Known rows, with every way that one mark hangs from another:
kifid[deno zekip[zope] zeku]: [-0.01 -0.13 -0.09 -0.10  0.06 -0.19 -0.17 -0.14 -0.17  0.05  0.07 -0.16
  0.05  0.01  0.23 -0.09 -0.25  0.24]
deno[kifid[zeku]]: [ 0.05 -0.08 -0.12  0.06 -0.10 -0.09  0.06 -0.04  0.08  0.11 -0.08  0.12
  0.08 -0.15  0.07  0.00 -0.09  0.21]
kifid[deno zeku]: [ 0.03 -0.09 -0.16  0.00  0.04 -0.09  0.02 -0.10 -0.03  0.09  0.07 -0.09
  0.08 -0.10  0.15 -0.08 -0.11  0.17]
zeku[bafi[puvi] fatupo[kifid[deno]]]: [ 0.01 -0.03  0.12  0.05 -0.31 -0.50  0.07  0.23 -0.11  0.12  0.08 -0.01
  0.46 -0.42  0.09  0.06 -0.08  0.20]
fatupo[zeku[bafi kifid[deno zekip]]]: [ 0.08 -0.09 -0.17 -0.03 -0.12 -0.78  0.16  0.01 -0.10  0.11  0.20 -0.13
  0.08 -0.18  0.25 -0.05 -0.04  0.01]
zeku[bafi[puvi] fatupo[kifid[deno zekip]]]: [ 0.00 -0.03  0.19  0.08 -0.23 -0.66  0.02  0.20 -0.13  0.14  0.01 -0.04
  0.41 -0.40  0.23  0.11 -0.21  0.18]
zeku[fatupo kifid[zekip]]: [-0.05  0.07  0.07  0.01 -0.08 -0.42  0.19  0.19 -0.21  0.03  0.08 -0.09
  0.00 -0.29  0.16  0.13 -0.01 -0.25]
deno[kifid[zekip zeku]]: [ 0.05 -0.08 -0.04  0.09 -0.02 -0.24  0.01 -0.08  0.07  0.12 -0.14  0.09
  0.04 -0.14  0.22  0.04 -0.21  0.19]
kifid[deno zekip zeku[bafi]]: [ 0.01 -0.09 -0.19 -0.01  0.01 -0.53  0.05 -0.16 -0.06  0.12  0.04 -0.04
  0.03 -0.13  0.37 -0.01 -0.21  0.15]
kifid[zekip zeku]: [ 0.00 -0.03  0.05  0.01  0.10 -0.25 -0.02 -0.11 -0.01  0.03 -0.11 -0.07
 -0.10 -0.07  0.24  0.04 -0.20  0.03]
deno[kifid[zekip[zope] zeku[fatupo]]]: [-0.04 -0.05  0.00 -0.01 -0.19 -0.32 -0.02  0.02 -0.12  0.09 -0.08  0.01
  0.11 -0.22  0.13  0.07 -0.16  0.18]
kifid[deno zekip zeku]: [ 0.03 -0.09 -0.08  0.03  0.12 -0.23 -0.03 -0.13 -0.04  0.10  0.00 -0.12
  0.04 -0.08  0.30 -0.03 -0.23  0.15]
kifid[deno zekip zeku[bafi[puvi] fatupo]]: [-0.05 -0.08  0.05  0.01 -0.08 -0.65  0.11  0.01 -0.15  0.13 -0.05 -0.08
  0.14 -0.51  0.42 -0.02 -0.27  0.12]
fatupo[kifid zeku[bafi]]: [ 0.11 -0.01  0.04  0.01 -0.29 -0.60  0.02  0.05  0.12  0.06  0.01 -0.02
  0.20 -0.03 -0.10  0.10  0.04  0.17]
zekip[zope]: [-0.04 -0.05 -0.01 -0.14 -0.07  0.04 -0.14  0.00 -0.12 -0.06  0.06 -0.04
  0.01  0.09 -0.06 -0.05 -0.02  0.09]
deno[kifid[zekip[zope] zeku[bafi[puvi]]]]: [-0.02 -0.19  0.03 -0.12 -0.18 -0.49 -0.08 -0.04 -0.09  0.07 -0.14  0.12
  0.08 -0.29  0.30 -0.08 -0.33  0.32]
kifid[deno zeku[fatupo]]: [-0.01 -0.02 -0.11  0.04 -0.08 -0.21  0.12  0.01 -0.11  0.12  0.07 -0.12
  0.14 -0.28  0.13  0.00 -0.04  0.08]
zope[zekip]: [ 0.06 -0.01  0.02  0.12  0.07  0.10 -0.04 -0.06  0.01  0.02  0.05  0.07
 -0.05 -0.15 -0.04  0.16 -0.09 -0.08]
fatupo[kifid]: [ 0.05  0.01  0.11  0.04 -0.12 -0.10 -0.06  0.10  0.04  0.03  0.01  0.01
  0.22  0.02 -0.10  0.12 -0.02  0.12]

Rows:
[-0.04 -0.07  0.02 -0.12 -0.15 -0.43  0.19  0.16 -0.18  0.00  0.09  0.04
  0.01 -0.38  0.17 -0.04 -0.05 -0.07]
zeku[bafi[puvi] kifid]
[ 0.03 -0.07 -0.10  0.00  0.05 -0.27  0.09  0.07 -0.17  0.09  0.20 -0.11
  0.09 -0.12  0.25 -0.02 -0.10 -0.04]
zeku[kifid[deno zekip]]
[ 0.00  0.00  0.01  0.13 -0.13 -0.37  0.11  0.02  0.00  0.14 -0.14  0.05
  0.11 -0.31  0.20  0.12 -0.14  0.09]
deno[kifid[zekip zeku[fatupo]]]
[-0.01 -0.10 -0.06 -0.07  0.04 -0.09 -0.19 -0.05 -0.16  0.03  0.12 -0.12
  0.11  0.10  0.15 -0.09 -0.17  0.18]
kifid[deno zekip[zope]]
[-0.04 -0.18 -0.04 -0.19 -0.12 -0.52  0.00  0.11 -0.34  0.03  0.20 -0.08
  0.13 -0.28  0.32 -0.14 -0.22  0.10]
zeku[bafi[puvi] kifid[deno zekip[zope]]]
[-0.03 -0.07  0.09  0.06 -0.23 -0.66  0.15  0.07 -0.05  0.14 -0.20  0.12
  0.14 -0.55  0.34  0.05 -0.24  0.15]
deno[kifid[zekip zeku[bafi[puvi] fatupo]]]
[ 0.13 -0.11  0.09 -0.03 -0.14 -0.41 -0.25  0.03 -0.03  0.07  0.09 -0.21
  0.33  0.11 -0.02 -0.01 -0.15  0.34]
fatupo[kifid[deno zekip[zope]] zeku]
[-0.08 -0.06 -0.15 -0.09 -0.17 -0.60  0.01 -0.07 -0.26  0.09  0.11 -0.12
  0.10 -0.22  0.28  0.01 -0.17  0.14]
kifid[deno zekip[zope] zeku[bafi fatupo]]
[ 0.03 -0.02  0.04  0.01 -0.12 -0.63  0.00 -0.04  0.01  0.08 -0.07  0.02
  0.10 -0.11  0.21  0.18 -0.21  0.15]
fatupo[kifid[zekip zeku[bafi]]]
[-0.08  0.06 -0.11 -0.05 -0.28 -0.55  0.33  0.19 -0.23  0.04  0.19  0.01
  0.04 -0.35  0.08  0.11  0.13 -0.23]
zeku[bafi fatupo kifid]
[ 0.08 -0.15  0.02 -0.06 -0.11 -0.77  0.13  0.09 -0.12  0.10  0.11 -0.13
  0.12 -0.37  0.32 -0.13 -0.16  0.07]
fatupo[zeku[bafi[puvi] kifid[deno zekip]]]
[ 0.04  0.04  0.11  0.14 -0.12 -0.37 -0.02  0.16 -0.08  0.14  0.08 -0.11
  0.39 -0.15  0.10  0.17 -0.10  0.13]
zeku[fatupo[kifid[deno zekip]]]
[ 0.01 -0.09 -0.02 -0.02 -0.10 -0.11 -0.15  0.00 -0.04  0.05 -0.03  0.08
  0.11  0.05  0.07 -0.02 -0.14  0.20]
deno[kifid[zekip[zope]]]
[-0.03 -0.07  0.02  0.03 -0.31 -0.50  0.20  0.10 -0.03  0.13 -0.12  0.15
  0.18 -0.58  0.19  0.02 -0.12  0.17]
deno[kifid[zeku[bafi[puvi] fatupo]]]
[-0.04 -0.09  0.12 -0.06  0.01 -0.53  0.02 -0.07 -0.05  0.03 -0.18  0.01
 -0.08 -0.32  0.38 -0.02 -0.31  0.10]
kifid[zekip zeku[bafi[puvi]]]
[-0.06 -0.06 -0.09 -0.20 -0.15 -0.53  0.05  0.05 -0.28 -0.03  0.18 -0.02
 -0.06 -0.07  0.19  0.02 -0.07 -0.09]
zeku[bafi kifid[zekip[zope]]]
[ 0.07 -0.13 -0.07 -0.13 -0.08 -0.45 -0.05  0.05 -0.20  0.04  0.22 -0.24
  0.09 -0.02  0.12 -0.12 -0.08  0.09]
fatupo[zeku[kifid[deno zekip[zope]]]]
[-0.02  0.09  0.06  0.05 -0.34 -0.52  0.12  0.17 -0.06  0.07  0.05  0.04
  0.28 -0.20 -0.06  0.22  0.06  0.02]
zeku[bafi fatupo[kifid]]
[-0.09  0.01  0.14 -0.03 -0.21 -0.42  0.14  0.14 -0.11  0.02 -0.06  0.03
  0.10 -0.43  0.11  0.01 -0.03 -0.04]
zeku[bafi[puvi] fatupo]
[ 0.01 -0.06 -0.21 -0.03 -0.06 -0.57  0.17  0.04 -0.19  0.10  0.23 -0.03
  0.08 -0.18  0.32  0.00 -0.08 -0.05]
zeku[bafi kifid[deno zekip]]
[-0.04 -0.01 -0.14  0.04 -0.10 -0.65  0.15 -0.06 -0.13  0.14  0.05 -0.08
  0.09 -0.31  0.34  0.06 -0.15  0.05]
kifid[deno zekip zeku[bafi fatupo]]
[-0.09 -0.03  0.10 -0.04 -0.19 -0.51  0.16  0.06 -0.12  0.04 -0.11  0.00
  0.03 -0.52  0.20  0.02 -0.12  0.03]
kifid[zeku[bafi[puvi] fatupo]]
